Each row was made from one small tree. The marks that hang from a mark follow it in brackets, in alphabetical order. Every link used is in the known rows. Write each row's tree.
In the rows, zero is written as 128.
Known rows
bubodaz{nipin}: [141 123 141 110 119 138 112 107 128 125 122 113 138 114 134 122 113 149
 152 126 113 134 140 132 135 126 148 127 100 147 134 144 135 134 138 128
 146 123 126 120 142 122 120 151 101  86]
mupep{fezu{nipin piluv} mopu}: [113 146 134 101 115 158 107 133 134 202 111 108 140 112 143 144 109  98
 106 132 126 132 153 120 115 136 142  80  88 138 138 115 152 105 148 113
 143 123 127 129 134 165 149 134 144 101]
mopu{kotot}: [152 105 134 125 125 131 121 111 122 132 118  99 130 117 112 131 118 113
 136 132 121 141 148 125 139 123 143 117 127 150 129 121 140 109 135 115
 128 127 118 127 148 137 121 168 107 106]
gosenaf{buni{ronoli} milu}: [ 73 114 137  79 116 142 134 101 127  98 123 118 130 124 113 123 111  93
 153 124 125 137 135 115 155 128 127 163  91 135 130 101 133 138 142 118
 124 122 118 121 143 165 133 136 111 112]
dumo{mupep{fezu mopu{kotot} sibudo}}: [162 132 130 146 112 137 104 120 124 157 112 111 124 117  94 137 113 114
 126 149 141 144 123 124 146 121 141 110  98 134 139 127 100 127 137 162
 119 120 100 134 153 164 146 136 129 110]
dumo{mupep{kinu mopu sibudo}}: [138 140 132 129 115 133 108 129 131 156 115 117 121 116 104 133 119 116
 140 128 135 132 131 119 147 122 141 113  74 136 140 121 115 157 146 192
 128 122 106 103 145 152 132 112 116 108]
mupep{fezu{nipin piluv} mopu sibudo}: [115 153 137 102 113 154 100 139 139 233 109 101 143 113 131 154 108  89
 103 136 132 133 140 120 118 131 137  91  78 139 140 115 136 107 145 123
 136 118 124 137 136 201 140 128 142 109]
sogop{gosenaf{buni milu} refo{mupep}}: [102 104 153 103 130 145 108 101 123  77 125 101 137 103  82 142 120  59
 170 123 114 138 154 173 142 127 144 142  92 117 124 101 125 155 123 103
 133 141  97  95 168 164 145 144 108 108]
bubodaz{sogop{gosenaf refo}}: [143 113 146 127 162 139 106 112 118 123 124 108 143  94  79 134 119  52
 147 117 112 128 127 155 132 133 168 103 103 128 135 127 149 122 134 178
 123 134 114 109 162 137 110 150 110 151]
sogop{gosenaf}: [133 109 140 124 125 135 119 113 122 126 129 103 142 109  91 117 121 110
 143 114 109 123 143 126 133 115 137  98 102 133 125 123 138 130 128 156
 137 127 123 109 154 133 109 149 114 116]
fezu{mupep{mopu} nipin piluv}: [ 89 142 133 103 117 145 101 136 137 225 115  83 143 118 153 148 113  90
 112 124 110 137 142 126  85 146 136  85  56 157 137 104 172 111 153  36
 149 131 135  97 131 140 138 138 131  93]
fezu{mupep nipin piluv}: [ 89 132 142  97 114 145 107 126 142 221 120  78 148 121 154 141 116  94
 114 120 100 137 156 126  82 146 136  98  66 157 132 105 160 103 146  17
 146 135 134 116 135 139 130 152 122 108]
dumo{mupep}: [134 115 140 124 118 130 117 105 130 124 124 107 132 119 122 117 116 135
 146 123 112 136 134 131 137 126 137 109  82 134 133 121 111 136 137 137
 136 131 114 110 151 111 134 141 107 115]
kinu{fizov mupep}: [117 125 143 115 135 136 127 118 127 133 121  97 124 120 116 121 112 201
 123 126 118 134 136 138 135 151 132 119 104 155 126 114 129 152 137 116
 121 132 118  83 150 129 128 164 103 130]
mupep{kinu mopu{kotot{gefas}}}: [142 127 125 138 118 136 100 123 117 129 114 115 113 114 123 137 123  95
 166 142 134 137 157 113 149 114 145 118 137 155 136 108 167 133 155 138
 132 124 112 112 144 157 117 150 120  82]
fezu{mupep{mopu} nipin}: [110 143 133 113 118 143 106 130 132 212 116  98 143 122 140 125 114  96
 126 132 113 136 130 124 101 139 146  86  65 165 138 103 161 139 147  80
 146 125 128  96 137 130 137 139 112  92]
kotot{ronoli}: [149 120 133 138 121 132 122 114 125 130 121 104 139 114 120 114 119 134
  97 119 114 133 138 131 136 122 136 121  97 149 131 125 141 118 133 160
 134 133 118 100 156 141 111 152 107 111]
kotot{gefas ronoli}: [145 126 136 145 120 130 104 109 124 128 122 105 135 115 134 113 119 136
 130 128 111 134 141 131 140 112 133 127 103 153 130 112 146 122 141 137
 136 132 117  99 160 157 102 155 109 101]
sogop{refo{mupep{fezu sibudo}}}: [125 130 158 118 121 148 106 109 136 133 109 106 139 102  99 141 118 118
 139 132 126 141 144 174 133 136 150 121  87 133 134 119  97 141 126 159
 123 122  99 142 169 196 156 141 118 131]
fezu{mupep{sibudo} nipin piluv}: [ 95 137 145  99 112 143 100 132 146 252 117  72 150 120 145 150 115  86
 107 126 108 138 142 126  84 145 132 110  56 155 134 104 144 107 146  29
 139 131 132 123 136 172 124 144 121 114]
kinu{mupep}: [119 118 143 118 132 134 110 111 133 131 123 102 131 116 124 122 113 125
 132 122 118 134 136 126 135 149 126 108 102 157 128 119 134 143 137 148
 128 126 116  99 152 121 128 159 107 113]
dumo{mupep{kinu{fizov} mopu sibudo}}: [135 145 131 129 117 133 123 131 126 155 114 110 114 118  97 133 118 195
 127 130 136 132 129 131 146 124 146 124  76 135 137 117 110 168 146 161
 121 130 107  87 145 155 133 116 113 123]
refo{mupep{kinu} sogop{gosenaf{milu}}}: [123 104 140 112 135 143 113  91 128  96 125 122 128  98 106 123 125 136
 161 118  98 125 175 147 130 119 156 117 123 117 128 111 145 178 143 176
 146 131  98 100 159 143 127 140 108 118]
bubodaz{nipin sogop{gosenaf}}: [153 123 144 121 154 140 101 110 120 129 130 111 148 106  99 120 113  81
 161 124 110 124 126 136 131 124 166 111 109 130 137 156 146 135 143 159
 134 125 123 116 144 113  93 153 100 119]
buni{gefas ronoli}: [113 120 149  87 118 135 130 104 131 114 122 118 132 112 106 116 116 136
 125 123 125 133 118 112 135 125 142 125  98 139 132 115 126 127 142 145
 118 117 126 131 140 135 115 116 117 125]
mupep{fezu sibudo}: [134 132 144 127 112 143 116 118 135 157 115 113 140 113 109 127 113 129
 127 131 124 130 143 124 142 124 131 117  96 143 133 126 113 131 132 183
 123 115 116 152 155 197 131 141 126 127]
kinu{fizov mupep{fezu mopu}}: [115 146 135 128 131 149 125 129 124 135 115 113 120 116 109 125 107 204
 112 137 132 132 133 135 141 151 132 100 103 154 132 120 130 165 141 163
 116 123 109  89 150 150 148 150 128 121]
bubodaz{nipin sogop}: [148 128 142 114 148 138 104 107 127 137 119 114 143 113 129 123 107 103
 155 129 112 133 126 136 135 134 159 123 104 144 144 151 145 137 151 153
 134 122 126 125 139 120 107 153  97 114]
dumo{mupep{mopu{kotot} sibudo}}: [160 123 130 135 122 124 104 118 123 159 114 100 124 119  99 138 115 105
 135 142 135 147 112 129 144 120 139 113  91 138 139 120 109 128 139 142
 124 125 106 105 148 141 131 137 112 100]
mupep{fezu{piluv} kinu mopu}: [110 143 131 116 112 153 115 135 132 137 113 118 124 107 124 152 115 116
 112 121 133 125 174 112 130 130 134  94 108 139 136 128 160 123 151 175
 132 122 117 130 142 176 143 126 154 107]
mopu{kotot{ronoli} mupep{kinu}}: [187 102 124 143 132 138 120 114 116 111 123 109 118 117 107 135 134 127
  96 131 126 145 160 115 142 123 154 145 168 155 129 128 166 113 138 179
 120 137 105  99 153 153 113 155 101  96]
kotot{gefas{buni} mopu ronoli}: [131 120 130 157 114 129 101 119 112 132 123 108 138 120 161  87 120 116
 159 124 114 131 136 116 134 103 129 140 112 154 134 106 152 117 147 137
 129 134 113 117 160 135  88 151 126 128]
refo{sogop{gosenaf{buni}}}: [ 86 122 134 100 129 140 115 116 114 143 121 113 139 123 102 115 119 139
 166 123 100 127 139 122 153 121 153 114  93 135 130 111 156 151 135 167
 139 126 115 103 152 152 113 147 115 125]
mopu{kotot mupep{kinu{fizov}}}: [162 103 128 121 134 141 138 118 115 115 120 105 110 122 101 138 129 197
 123 135 127 144 165 124 145 128 157 142 172 150 128 122 155 131 141 135
 115 137 112 104 143 158 126 157 101 115]
kotot{gefas{buni{ronoli}} mopu}: [ 79 114 133 110 111 133 115 111 112 124 123 115 132 126 158  84 119 118
 203 125 125 131 122 107 135 111 132 138 109 145 134  96 142 119 153 118
 120 117 123 148 152 128 102 143 129 142]
sogop{gosenaf refo{mupep{fezu mopu}}}: [124 129 146 125 130 152 106 115 120 100 118 116 137  94  81 135 121  99
 148 127 129 133 141 172 131 130 159  85  93 122 132 121 125 147 126 176
 131 125  98 108 171 155 155 135 130 115]
kotot{gefas mopu ronoli}: [147 125 129 141 114 128  99 105 119 129 116 103 133 114 159 100 121 122
 156 124 107 134 135 132 132 104 131 147 105 158 134 100 152 129 149 138
 137 132 115 123 164 153  85 151 118  97]
mupep{fezu}: [127 126 141 127 115 145 124 112 132 126 118 117 137 113 118 119 114 138
 129 127 117 129 156 122 139 125 135 107 107 144 132 128 128 130 134 175
 131 120 118 144 154 167 137 148 126 121]
mopu{kotot{ronoli}}: [175 112 129 147 125 130 119 112 119 129 120  97 130 116 111 128 121 123
  98 131 121 142 139 129 134 121 142 128 124 152 129 127 144  99 132 127
 128 134 113 106 154 134 108 168 102 104]

Write each row's tree
[176 139 119 157 117 147 114 131 117 123 114 124 117 111 102 135 122 121
  88 141 141 134 159 114 143 120 152 118 139 152 135 133 156 121 141 196
 119 124  99 118 152 165 125 146 127  98] -> mupep{fezu kinu mopu{kotot{ronoli}}}
[100 144 147  97 127 161 116 131 137 195 118  90 130 120 138 143 109 181
  96 135 120 133 160 130 107 165 137 101  99 148 128 111 131 124 142  60
 123 134 120 110 139 153 145 162 126 133] -> kinu{fizov mupep{fezu{nipin piluv}}}
[171 119 124 133 126 136 108 118 123 146 115 106 125 114 127 121 130 121
 118 119 122 139 143 118 139 113 144 168 132 155 134 117 152 141 144 215
 123 130 103 121 159 188  92 125 112 105] -> kotot{mopu{mupep{kinu sibudo}} ronoli}
[ 68 123 139  81 118 143 130 115 116 119 130 107 136 125  81 115 120  96
 163 119 123 126 122 115 151 123 142 130  86 130 124 108 134 131 131 128
 117 118 121 115 149 148 113 139 112 124] -> sogop{gosenaf{buni{ronoli}}}
[ 77 130 149  69 113 138 129 113 128 115 120 114 130 128 103 119 115 114
 141 129 126 137 116 107 155 127 137 146  86 140 131 105 127 133 144 133
 113 118 121 125 135 157 120 114 118 121] -> gosenaf{buni{gefas ronoli}}
[144 120 135 117 130 140 134 125 127 145 118 106 120 119  99 135 126 202
 120 127 126 137 149 127 147 128 148 147 132 147 131 119 135 155 140 173
 115 130 115 102 147 199 122 133 106 129] -> mopu{mupep{kinu{fizov} sibudo}}
[116 155 133 114 112 147  99 142 140 238 113 102 136 120 128 139 120  81
 123 134 126 133 138 114 108 139 151 104  65 168 139 105 154 155 152 112
 135 119 121 109 133 168 128 123 114 100] -> fezu{mupep{kinu mopu sibudo} nipin}
[ 91 118 149  77 114 140 130 100 132  89 124 123 129 119 104 126 111  96
 135 131 124 137 127 108 153 123 127 166  97 133 129 100 127 146 145 122
 117 123 116 124 138 168 124 111 119 110] -> gosenaf{buni{gefas ronoli} milu}
[114 134 137 110 126 139 114 120 129 121 116 115 125 112 116 122 121 111
 148 122 132 131 157 144 136 127 141  98  97 141 138 118 142 162 148 164
 139 121 109  97 147 140 138 130 114  98] -> refo{mupep{kinu mopu}}
[121 119 133 148 132 130  92 130 111 139 125 107 121 124 127 121 114  97
 165 148 138 143 126 110 145 135 128  99 133 158 134 111 152 122 147 116
 117 125 109  84 146 117 126 169 124 110] -> kinu{mupep{mopu{kotot{gefas{buni}}}}}
[153 136 129 123 120 152 109 128 123 186 110 115 131 119 123 136 112  93
 124 153 134 140 146 116 130 129 158  90 121 152 138 117 143 113 141 120
 134 119 117 137 139 154 146 153 123  95] -> mupep{fezu{nipin} mopu{kotot}}
[145 115 124 129 122 145 109 112 124 132 116  99 135 111 151 128 122 137
  97 117 114 140 154 128 120 122 131 142 133 146 133 123 159 101 144 166
 128 136 112 135 161 184 116 139 142 108] -> kotot{mopu{mupep{fezu{piluv}}} ronoli}
[124 132 146 118 132 133 120 122 131 166 117  92 126 120 104 129 110 194
 117 130 125 135 122 139 136 148 128 128  92 154 127 114 112 157 135 126
 115 128 116  89 152 159 121 156 104 133] -> kinu{fizov mupep{sibudo}}
[109 152 131 129 117 139 124 141 131 184 113  99 123 119 107 140 118 179
 114 128 125 129 137 130 120 134 139 125  71 163 134 110 147 169 148 119
 121 127 117  90 143 183 125 127 120 120] -> fezu{mupep{kinu{fizov} mopu sibudo}}
[139 131 145 136 106 140 112 113 136 149 118 113 135 118 108 123 113 136
 133 133 122 134 134 126 141 124 136 117  81 130 135 127  85 141 133 177
 123 122 106 144 159 169 141 132 123 131] -> dumo{mupep{fezu sibudo}}
[147 100 156 121 134 139 104  95 131 107 123  98 141  89  73 148 121  72
 149 123 117 137 140 178 127 123 144 134  94 115 125 109 106 151 120 131
 133 137  98 104 173 176 134 139 109 117] -> sogop{gosenaf{milu} refo{mupep{sibudo}}}
[181 132 122 165 114 138 108 117 117 122 116 114 123 118 105 125 116 134
  95 145 134 143 127 130 141 121 146 112 109 138 137 133 120 113 137 166
 120 131  95 107 160 131 138 145 123  98] -> dumo{mupep{fezu mopu{kotot{ronoli}}}}
[152 109 132 168 120 129 107 122 109 129 128 103 132 123 128 109 122 120
 132 141 123 140 140 114 141 111 136 126 139 151 130 119 149  88 139 108
 119 136 111 103 156 133 101 173 115 123] -> mopu{kotot{gefas{buni} ronoli}}
[131 136 138 132 108 152 135 118 128 112 119 123 115 120 105 121 119 213
 130 131 123 126 168 127 140 128 148 124 108 130 129 126 104 161 141 158
 117 132 105 125 153 145 144 136 119 143] -> dumo{mupep{fezu kinu{fizov}}}
[116 145 142 104 121 155 109 120 133 177 112 114 141 117 129 120 111 109
 138 140 128 134 146 148 123 136 152  77  90 139 140 111 125 144 143 127
 143 116 111 121 143 153 159 137 121 103] -> refo{mupep{fezu{nipin} mopu}}
[179 106 126 150 130 137 103 109 115 110 124 108 115 118 123 132 134 127
 127 141 123 147 161 116 148 114 149 150 174 156 129 116 170 114 146 157
 120 137 105 100 157 171 104 160 103  88] -> mopu{kotot{gefas ronoli} mupep{kinu}}
[114 134 143  98 114 157 113 123 138 197 116 100 144 115 143 141 111 105
 111 128 117 131 168 120 112 138 142  95  97 140 133 116 140  97 142  91
 140 127 128 148 139 165 140 147 134 117] -> mupep{fezu{nipin piluv}}
[173 109 148 126 159 145  95  96 122  90 128 121 142  85  94 146 113  59
 159 125 108 131 133 159 129 131 175 139 117 120 135 147 147 143 137 156
 134 139 111 109 157 129 114 148  99 114] -> bubodaz{nipin sogop{gosenaf{milu} refo}}
[127 115 128 150 122 130 103 131 108 137 124 112 127 122 127 118 116  99
 170 146 132 140 133 108 147 111 134 101 130 150 137 113 157 105 146 116
 125 125 119 104 144 139 123 159 127 109] -> mupep{mopu{kotot{gefas{buni}}}}
[147 124 141 108 124 155 108 119 135 204 116 111 142 121 120 132 119 113
 119 142 120 140 142 116 135 132 155 113 123 147 135 118 125 129 135 169
 127 118 117 143 147 205 140 136 115 116] -> mopu{mupep{fezu{nipin} sibudo}}
[134 137 129 108 120 153 106 133 127 200 111 102 133 116 133 156 111  83
 105 145 134 140 157 117 114 134 150  87 116 143 137 116 154  87 146  80
 136 124 123 135 133 162 144 153 140  97] -> mupep{fezu{nipin piluv} mopu{kotot}}
[138 105 144 123 140 140 105 101 122  78 123 110 135  86  83 144 119  72
 152 120 121 136 139 177 129 125 146 109  95 115 130 110 133 153 127 145
 141 137 100  77 168 143 150 133 116  95] -> sogop{gosenaf{milu} refo{mupep{mopu}}}
[140 149 134 136 106 145 107 128 134 148 114 127 122 113 101 134 116 124
 131 134 138 128 141 116 148 123 144 111  84 133 139 128 105 160 144 220
 120 118  99 133 152 177 145 111 132 117] -> dumo{mupep{fezu kinu mopu sibudo}}
[ 88 107 143  86 125 148 123 101 118  81 129 116 131 106  76 141 120  67
 160 122 122 134 129 137 149 129 151 158  93 119 123 100 134 135 126 128
 118 131 111 108 160 163 133 134 113 120] -> sogop{gosenaf{buni{ronoli} milu} refo}
[162  96 129 122 131 140 121 112 120 114 121 111 117 118 109 139 130 116
 135 133 124 145 169 110 145 126 153 132 167 151 130 124 161 120 142 164
 123 131 112 118 144 154 126 154 105  99] -> mopu{kotot mupep{kinu}}
[ 85 143 139  98 112 153 123 138 138 216 118  81 131 122 146 148 121 166
 105 122 109 130 177 128  85 149 148 116  82 156 128 101 163 125 153  10
 135 141 130 101 131 148 129 148 117 126] -> fezu{mupep{kinu{fizov}} nipin piluv}
[166 116 125 140 123 142 114 108 118 120 115 114 133 115 138 108 123 143
 114 123 114 139 143 125 136 116 141 145 139 154 134 122 148 128 138 211
 124 129 106 134 166 174 114 139 126 108] -> kotot{mopu{mupep{fezu}} ronoli}
[142 119 158 110 162 144  90 101 121 106 124 104 147  93  92 134 118  70
 176 124 114 136 126 186 121 137 186 114  99 119 138 148 132 145 137 137
 132 132 107 106 160 113 118 152  93 123] -> bubodaz{nipin sogop{gosenaf refo{mupep}}}
[114 145 142 112 110 154 130 135 136 166 113 100 124 112 108 153 116 200
 100 125 130 125 174 125 128 131 133 135 105 136 129 123 127 126 143 133
 114 128 117 140 146 214 125 136 140 145] -> mupep{fezu{piluv} kinu{fizov} sibudo}
[123 128 128 144 118 130  92 117 122 154 117  96 127 121 133 131 118  99
 161 145 118 145 134 126 119 123 130 112 101 167 136 101 165 127 153  66
 133 127 117 105 148 146 123 161 121  81] -> fezu{mupep{mopu{kotot{gefas}}}}
[ 80 127 145  91 130 139 103 113 122 166 118  97 143 123  91 119 119 127
 173 129 105 133 130 152 148 123 151 121  76 125 132 106 122 165 135 154
 135 121 103 104 158 179 118 142 110 131] -> refo{mupep{sibudo} sogop{gosenaf{buni}}}
[109 133 134 118 136 148 107 109 119 133 117 124 137 103 101 114 117 163
 154 129 109 126 140 150 134 122 158  70 100 122 137 121 139 165 139 206
 143 116 102 106 161 150 142 138 133 123] -> refo{mupep{fezu mopu} sogop{gosenaf}}
[138 127 129 130 140 133 122 126 114 140 115  96 112 120 104 136 111 181
 116 143 135 143 123 136 139 147 135 113 122 158 131 114 143 140 142 106
 117 130 110  70 145 123 135 168 108 107] -> kinu{fizov mupep{mopu{kotot}}}
[130 118 136 160 118 131 108 123 117 127 129 108 139 122 135 100 120 132
 135 128 117 132 139 116 140 111 130 118 111 147 131 118 146 109 138 137
 126 135 116  97 156 139 101 156 118 130] -> kotot{gefas{buni} ronoli}
[123 125 137  96 120 166 113 127 137 181 120 112 131 116 140 150 124 108
 111 128 121 135 189 105 117 141 154 107 139 140 132 120 160 114 147 140
 133 129 120 141 136 185 145 134 131 113] -> mopu{mupep{fezu{nipin piluv} kinu}}
[110 149 141 112 112 148 121 139 138 233 116  92 132 125 122 134 121 172
 116 134 116 130 151 128 102 141 158 130  77 165 131 100 137 156 147  62
 127 131 123 112 137 172 120 141 100 131] -> fezu{mupep{kinu{fizov} sibudo} nipin}
[162 111 138 140 123 143  97 107 125 147 117 107 126 120 112 139 122 123
 152 155 126 149 145 118 150 116 136 138 161 149 133 116 129 119 140 156
 114 120 108 150 157 223 128 158 122 105] -> mopu{kotot{gefas} mupep{fezu sibudo}}
[163 101 136 131 130 129  97 106 122 151 120  97 127 121 114 140 125 108
 161 147 122 152 134 122 150 115 138 142 152 152 133 109 140 116 142 130
 122 125 114 122 153 199 113 160 108  96] -> mopu{kotot{gefas} mupep{sibudo}}
[168 116 131 152 121 128 102 106 117 128 121  99 128 117 126 122 122 118
 128 140 118 142 141 130 140 112 135 134 131 155 130 113 148  99 140 107
 129 135 112 107 158 150  99 173 106  94] -> mopu{kotot{gefas ronoli}}
[132 133 129 127 117 136 114 121 127 121 119 122 119 114 115 127 119 121
 145 123 128 131 143 120 143 125 146 104  87 137 139 122 132 152 147 186
 135 128 108  97 146 118 139 120 117 103] -> dumo{mupep{kinu mopu}}
[103 133 137 123 114 143 135 127 130 146 121  99 124 120 120 125 122 197
 123 121 111 127 164 130 113 138 142 129  93 164 127 112 151 159 145  92
 125 135 121 103 145 148 122 148 110 131] -> fezu{mupep{kinu{fizov}}}
[ 95 143 143  97 108 148  99 139 148 246 117  82 139 118 141 155 121  78
 109 124 115 132 167 116  87 145 140 117  68 156 132 105 153 123 153  48
 136 130 126 129 133 177 121 137 121 118] -> fezu{mupep{kinu sibudo} nipin piluv}
